What can hang from each mark:
Z984: Z33 Z795
Z666: Z795
Z426: Z252
Z180: Z450
Z35: Z252
Z252: Z426 Z795
Z754: Z35
Z188: Z795
Z795: Z40 Z188 Z252 Z984
Z450: Z35
Z33: Z984
Z966: Z666

Each row was made from one small tree. The marks that hang from a mark follow it in brackets, in the order of their numbers. Every link used is in the known rows. Write each row's tree.
Known rows:
Z795{Z40 Z252{Z426} Z984}: [  0.5   5.8  28.4  -4.2   3.8 -43.2  16.8  10.3 -41.7   5.2  -6.8 -18.3
  -1.4 -29.6  10.7 -28.8   7.7 -11.9  23.8   0.4 -19.8   5.7 -32.5   0.9
 -11.3   3.6]
Z795{Z40 Z188 Z252{Z426} Z984{Z33}}: [  3.1  -2.6  36.2   6.4  -8.3 -49.0  20.1  24.8 -54.3   7.3 -13.6 -28.1
   5.4 -43.7   4.2 -11.2   5.2   5.1  13.1 -16.4 -19.2  19.6 -44.5  -5.9
 -17.2  -6.7]
Z966{Z666{Z795{Z188}}}: [ 16.2   4.3  13.1 -17.6  -6.5 -23.4  -2.6  12.4   2.0  11.5 -10.8   5.3
   3.4 -16.9  -4.2  18.1   8.9  10.7  -8.3   0.7   7.6  -1.4 -11.3  -5.9
   9.8 -11.6]
Z426{Z252{Z795{Z984}}}: [-14.9   3.1   8.2 -12.4  -1.7  -4.9 -10.2   1.3  -7.1  11.6   3.9 -10.9
   6.1  -4.8  -4.5  12.1  -1.1  -7.4  17.3  -5.6  -2.1  -7.0  -8.0  -8.0
  -7.0   5.0]
Z188{Z795{Z40 Z252{Z426} Z984{Z33}}}: [  0.1  -3.9  10.9  -6.1   3.1 -26.4   9.9  16.2 -23.1  -0.8  -9.6 -11.2
  -1.4 -10.4  10.3 -21.4  13.5 -16.3   1.7   3.2  -6.6  22.3 -15.4   2.5
 -12.4  -1.8]
Z984{Z33 Z795{Z40 Z188 Z252}}: [ -5.1 -15.8  20.5   9.1  -8.6  -7.5   0.5  10.4 -26.9  13.5  -7.7  -6.9
  14.5 -18.0   7.2  -6.9   9.4  12.3  -0.4 -20.2 -17.8  38.4 -36.3  -9.1
   3.4 -17.6]
Z666{Z795{Z40 Z188}}: [  8.2   2.8  24.0  -4.9   2.7 -23.5   1.9  10.0 -13.6   5.1  -8.5  -1.0
  -1.0  -5.0   0.4   0.7  -7.2   3.7  -6.5   7.6  -0.5   0.8 -21.8  -4.0
   1.4   1.8]
Z180{Z450{Z35{Z252{Z795{Z984{Z33}}}}}}: [  5.9  -2.5   2.3 -15.7   4.3   4.2  -7.1  -7.6 -14.3  -6.0 -10.9   2.6
  -6.7  -8.5  -7.4   6.9  -1.6 -14.0  17.8 -42.1   1.1  14.1  -1.5   7.5
  -1.5  14.0]
Z33{Z984{Z795{Z252}}}: [  5.9  -1.9   2.6 -17.3   0.5  -7.4   3.5  -6.3   3.4  10.4   0.7 -10.9
   0.7 -22.6   9.7  -9.9   4.2  -9.2   0.9  -7.0  -1.7  31.6 -31.3  -4.9
   2.0   4.6]
Z33{Z984}: [  7.2   0.0   1.5 -18.9   3.4  -5.2   3.7  -7.9   8.1   2.4   2.8 -10.7
  -7.3 -11.2   6.0  -3.9   4.6  -6.6  -4.9  -2.6  10.5   9.4 -24.8  -1.1
  -0.9   5.9]
Z33{Z984{Z795{Z40 Z252{Z426}}}}: [  8.1  -4.8  10.5 -18.1   8.9 -11.8   5.8  -8.5  -6.7  12.5   3.0 -11.0
  -0.6 -19.9  14.2 -16.0   2.1 -10.4   6.3  -6.1  -0.9  25.2 -46.2  -2.6
   0.9   4.1]
Z180{Z450{Z35{Z252{Z426 Z795{Z188}}}}}: [ 13.8   1.2  -1.1 -11.3  10.9   2.4  -3.3  -8.7 -16.3  -2.5  -9.2  -0.1
  -5.2 -10.5  -5.6  15.3 -19.1 -10.0  22.3 -42.5   4.8   9.8  -1.3  12.8
  -6.5  16.2]
Z35{Z252{Z426 Z795{Z40 Z188 Z984}}}: [ -5.6  -6.3  18.5 -12.6  15.8 -11.7  -2.5   4.0 -19.7  -7.1  -5.7  -8.1
   5.6  -8.7  -1.4  13.8 -25.1  -0.4  26.2 -21.3   4.6  16.4 -49.0   7.0
  -4.1   6.3]
Z180{Z450{Z35}}: [ 16.0   2.7  -4.1  -7.7   5.4   3.3  -2.5 -10.3  -9.3   0.8  -5.6   3.2
  -9.2  -7.9  -3.7   1.8  -2.0 -13.2  13.8 -30.6   0.7  -0.2  16.3   9.0
  -4.3  13.3]
Z450{Z35{Z252{Z426 Z795{Z40 Z188 Z984}}}}: [ 12.3   2.7  12.5 -15.5  21.8 -20.3   0.5   0.3 -11.9  -9.4   1.6  -5.2
   0.2 -13.9   1.1  13.6 -10.0 -14.3  29.7 -25.0   3.9  19.8 -16.5  13.3
  -7.9   3.9]
Z754{Z35{Z252{Z426 Z795{Z188 Z984{Z33}}}}}: [  6.9 -13.1  16.5 -12.2   7.7 -18.5   3.0  19.1 -25.1  -6.4 -12.7  -6.6
  -1.1 -12.8  -8.6  12.8 -10.9 -14.1   4.6 -18.7  10.1  12.2 -40.8  -4.6
  -0.8 -14.0]
Z795{Z40 Z188 Z252{Z426}}: [  8.6   9.1  22.4   9.8   4.9 -35.7  19.7   9.8 -41.5   9.2  -6.6 -25.7
   2.3 -27.7  14.4  -8.3 -14.6  10.6  19.2  -6.5 -12.9   5.8 -26.0  11.2
 -14.3  -5.5]
Z252{Z426 Z795{Z40 Z984{Z33}}}: [-17.4 -28.4  21.5 -10.3   5.2 -19.8   7.4   7.4 -30.0  -1.2  -2.7  -4.5
   8.5   8.0 -16.2  10.9  -1.0  -0.6  15.5  -9.0  -4.0   2.5 -65.2 -13.1
  -6.7   7.5]
Z180{Z450{Z35{Z252{Z426 Z795{Z40 Z188}}}}}: [ 14.3   0.6   4.3 -11.9  14.9   0.5  -3.3 -10.5 -19.3  -2.1  -7.8  -1.3
  -7.0  -8.5  -1.7   9.1 -18.0 -10.2  26.4 -40.8   4.2   5.8  -7.3  16.1
  -5.7  14.2]
Z188{Z795{Z252 Z984}}: [  1.6   7.8  -3.2  -6.5  -3.5 -23.5   7.9  18.2  -3.1  -2.5 -10.9 -13.6
  -1.0 -18.7   5.7 -14.2   8.4 -18.9   3.0   7.7  -7.9  25.6  12.4   4.5
 -13.5   3.6]
Z252{Z426 Z795{Z40 Z188 Z984}}: [ -6.4 -20.7  22.2  -6.3   8.5 -30.7  11.6  13.8 -28.2   2.3  -2.9 -15.2
  10.4 -10.5 -15.8  20.6 -17.8   3.1  26.4 -10.9  -3.8   1.5 -60.2  -6.6
 -14.8   8.9]
Z188{Z795{Z984}}: [  5.6  -2.3  -3.2  -7.8   2.8 -12.5   0.2  15.7   7.8  -3.6  -5.5  -4.0
  -1.1  -9.0   0.3  -6.7   6.7 -19.7  -1.2   5.9   2.2  16.9   8.6   0.9
 -10.8   3.8]
Z188{Z795}: [  4.4  -1.1 -11.1  -4.0   6.2   0.1  -0.6   7.2  11.3  -3.5  -2.9  -0.4
  -2.0   6.6   5.3  -3.4   0.5 -12.2  -6.5   7.9   7.0  12.5  14.0   7.2
  -6.8   0.6]

Which tree is each row?
[ -6.6  -3.9  32.0  -2.2  -4.3 -38.3  15.9  13.1 -49.2   3.7  -9.9 -15.8
   1.1 -23.8   7.2 -26.3  18.3  -6.4  10.9  -6.7 -19.7  13.3 -42.2  -7.5
  -8.6  -3.0] : Z795{Z40 Z252{Z426} Z984{Z33}}
[  0.6  -6.5  12.7   1.5   8.2  -9.4   2.7  -1.1 -20.3  15.1  -0.1  -0.7
   9.7 -12.4  12.0 -17.2  -3.4  -5.3  15.9  -5.1 -15.8  23.0 -30.7  -2.8
   1.9  -2.4] : Z984{Z795{Z40 Z252{Z426}}}
[ -5.0 -12.4  30.7  -5.6  -0.2 -19.5   0.5   9.8 -22.4  -0.9  -3.1  -4.5
  -2.1 -10.4   2.3 -20.6  24.7  -5.5   5.6  -5.7  -8.5   2.2 -34.3  -6.6
  -0.3  -7.2] : Z795{Z40 Z984{Z33}}
[ -3.4   0.6  -1.0  -4.6  -8.8 -19.8   7.1  19.9  -8.3  -4.0 -13.2 -11.9
   0.6 -15.1   3.5 -13.1  16.7 -14.6  -5.3   2.4  -7.5  31.0   6.1  -1.0
 -11.3  -0.8] : Z188{Z795{Z252 Z984{Z33}}}
[  2.8   1.2  11.7 -18.4  16.8 -12.6  -5.0  -2.7  -6.0 -13.2   1.2  -1.4
  -2.1  -5.2   2.1   6.0   5.5 -14.3  22.7 -22.4   1.7  22.5 -10.2  12.5
   0.1  -1.2] : Z450{Z35{Z252{Z795{Z40 Z984{Z33}}}}}
[ -3.0   0.6  10.8  -6.8   0.3 -24.2   6.8  15.8 -15.2  -3.0 -10.0 -13.1
  -3.3 -10.7  11.6 -25.1  19.1 -15.3   2.0   5.8  -9.0  22.3  -4.9   6.4
  -8.8  -5.3] : Z188{Z795{Z40 Z252 Z984{Z33}}}
[ -1.1 -25.4  20.3   7.7  -2.9   4.0  -6.7   8.6 -16.3  12.2  -2.3   2.4
  14.5  -7.8   1.4   0.8   7.7  11.3  -4.9 -21.6  -7.7  30.0 -41.0 -12.5
   5.6 -16.7] : Z984{Z33 Z795{Z40 Z188}}
[ -2.1 -19.6  21.1  10.8  -5.6  -9.2   4.2  10.7 -35.1  15.0  -7.3  -5.1
  16.3 -17.5   5.1  -3.4   3.6  11.0  -0.8 -22.4 -15.6  38.2 -46.2 -12.7
   0.0 -14.0] : Z984{Z33 Z795{Z40 Z188 Z252{Z426}}}
[-23.6 -20.0   8.9 -11.2  -9.2 -11.4   0.9  10.5  -7.0  -6.3  -6.1  -6.6
   8.4   2.3 -21.2  16.4   8.1   1.9   8.3  -6.9  -7.6  11.9 -33.4 -12.8
  -1.2   4.6] : Z252{Z795{Z984{Z33}}}
[  5.8  -2.2   8.0  -9.2  12.0 -17.2   0.4  12.2   1.0  -2.9  -2.6  -6.1
  -4.8  -4.8   8.9 -19.1   9.9 -20.2   7.3   9.0   1.0   8.3  -3.3   8.1
  -8.8  -0.5] : Z188{Z795{Z40 Z984}}
[  4.5  11.9  12.8  -1.6 -12.7 -29.8   9.9  15.1 -18.0   5.2 -16.6  -9.0
   2.9 -19.2  -3.0   5.1  -8.5   4.9 -10.4   5.9  -9.4  18.0  -6.0  -7.6
  -3.3   5.5] : Z666{Z795{Z188 Z252}}
[-17.1 -19.3  12.4  -5.1 -12.4 -18.4   4.4  18.8 -10.8  -3.9  -8.8 -15.2
  11.8 -11.3 -23.0  27.0  -1.2   9.9  10.2 -14.1  -7.3  16.4 -35.4 -11.8
  -7.8   2.2] : Z252{Z795{Z188 Z984{Z33}}}
[-16.5 -19.2  23.6  -7.3  -2.8 -23.5   4.0  15.1 -17.2  -3.1  -5.7 -16.5
   8.1  -7.4 -14.4  14.5   1.8   9.7  18.0 -11.3  -9.0   7.7 -46.4  -4.2
  -5.6  -2.3] : Z252{Z795{Z40 Z188 Z984{Z33}}}
[-10.4   4.6  13.1  -6.9   5.7  -4.5  -8.4  -1.9 -11.8  13.5   6.0 -15.4
   5.4  -1.1   3.6  13.9 -10.1   2.8  20.3  -7.0   0.3 -12.7 -13.2   2.7
  -7.1  -3.1] : Z426{Z252{Z795{Z40 Z188}}}
[ -7.4 -18.9   3.6  -0.8   2.5 -13.7  10.4   8.9 -17.9   1.6  -3.5 -10.0
  13.1   0.3 -19.9  36.3 -27.3  11.4  13.4 -11.8   2.0   5.0 -43.2  -7.3
 -12.4   9.8] : Z252{Z426 Z795{Z188}}
[-13.8  -1.1  20.2  -8.1  -1.2 -11.2  -8.4   5.9 -17.9  12.7   2.6 -16.4
   6.8  -8.9  -2.1  12.4  -0.2   0.4  17.7 -11.7  -2.5  -6.5 -21.9  -5.8
  -8.5  -3.0] : Z426{Z252{Z795{Z40 Z188 Z984{Z33}}}}
[-10.1   3.9  10.3  -7.9  -3.6 -10.6  -7.8   7.2  -9.8  12.9   2.0 -16.7
   8.5 -14.3  -6.2  19.6  -7.9  -2.0  18.5 -10.3  -1.6  -3.9  -9.7  -7.3
 -11.3   2.3] : Z426{Z252{Z795{Z188 Z984}}}
[  6.4  -8.2   9.3 -14.3  15.4 -11.3   1.4   9.6 -17.6  -6.5  -8.9  -1.7
  -4.0  -1.7  -3.6   8.8 -15.3 -16.8   7.8 -10.4  12.2   4.3 -32.5   2.0
   2.7 -11.9] : Z754{Z35{Z252{Z426 Z795}}}
[-11.6 -12.5  21.6  -8.6   2.8 -27.0   4.8  13.8 -11.6  -1.9  -3.5 -18.4
   6.4 -11.0 -12.3  13.0  -5.5   5.4  27.2  -6.1  -8.9   2.5 -39.5   1.3
  -7.7   2.0] : Z252{Z795{Z40 Z188 Z984}}
[-11.0   1.8  14.7  -1.1 -21.4 -28.9  11.1  17.5 -28.7  -0.6 -14.3 -15.8
   3.5 -30.4  -2.5 -14.0  22.7  -4.3   0.2  -7.9 -20.5  25.9 -11.4 -12.0
  -6.7  -1.8] : Z795{Z252 Z984{Z33}}
[-12.0 -16.9  17.6   3.6  -5.6   0.6  -2.5   2.3 -23.9  10.6  -5.0   1.9
  11.1  -3.8   8.8 -17.3  18.8   3.5  -2.4 -12.8 -17.5  34.5 -34.4  -9.8
   9.8 -14.8] : Z984{Z33 Z795{Z40 Z252}}
[  6.0  12.9  32.5   2.5  -4.0 -51.1  16.4  21.8 -34.9   5.7 -10.7 -33.1
   1.1 -50.7  10.0 -18.8   2.8   0.8  26.8  -6.1 -23.2  12.8 -20.1   7.9
 -15.4  -5.9] : Z795{Z40 Z188 Z252 Z984}
[-10.8   4.5   5.0  -5.7  -0.9  -1.4  -8.7   0.9  -7.5  13.0   4.0 -13.9
   8.2  -4.0  -2.9  22.4 -11.7   3.5  15.1  -9.8   1.5  -7.0  -5.2  -2.7
  -8.6   0.1] : Z426{Z252{Z795{Z188}}}
[  9.2  10.5  10.9 -20.9  -8.7 -25.5   0.5   7.9  -3.4  10.8 -13.0   4.7
   1.2 -14.4   1.5   5.0  16.6   6.2  -7.1   6.7   0.7   1.5  -6.9  -3.9
  12.2  -9.7] : Z966{Z666{Z795{Z252}}}
[ -8.2 -26.6  17.0   2.2   0.1  10.7 -10.0   0.4 -12.2   9.5   0.3  10.9
  11.1   6.2   3.8  -9.6  17.2   3.5  -6.7 -14.3  -7.9  25.1 -38.8 -13.5
  12.0 -14.3] : Z984{Z33 Z795{Z40}}
[-10.2   3.6  18.5  -9.2   2.7 -13.6  -7.6   4.4 -14.8  13.5   4.4 -17.9
   6.1 -12.1   0.0  11.2  -6.1  -2.0  24.2  -8.3  -3.0  -9.8 -17.1  -2.2
 -10.1  -0.4] : Z426{Z252{Z795{Z40 Z188 Z984}}}
[  9.8   7.1  33.4   4.3  -0.1 -54.0  21.2  22.7 -47.1   9.0 -10.5 -30.8
   3.6 -49.3   7.9 -13.8  -5.3  -0.5  26.3  -9.6 -19.4  11.5 -35.2   2.4
 -20.6  -0.7] : Z795{Z40 Z188 Z252{Z426} Z984}
[-13.2 -21.5   7.3 -10.2   1.9 -18.4   8.5   9.6 -18.1  -0.8  -3.3  -4.4
  10.3  -0.9 -22.3  21.7 -11.6  -4.6  16.9  -7.1  -3.0   5.7 -47.2 -14.8
 -10.4  16.1] : Z252{Z426 Z795{Z984}}
[  7.2  -4.0  16.1 -13.4  15.6 -15.1  -0.5  11.2 -14.2  -6.9  -8.9  -8.1
  -5.9  -6.9   1.4   4.4 -12.3 -12.1  13.4 -10.0   9.5   2.5 -28.8   9.7
   3.8 -18.6] : Z754{Z35{Z252{Z795{Z40 Z188}}}}
[ -6.9 -18.8  14.4  -2.5  11.6 -17.9  10.3   5.3 -25.1   2.6  -0.3 -11.8
   9.6   5.2 -11.1  23.7 -24.0  11.6  21.9  -9.0   0.5  -3.0 -54.2  -0.1
 -10.7   5.5] : Z252{Z426 Z795{Z40 Z188}}
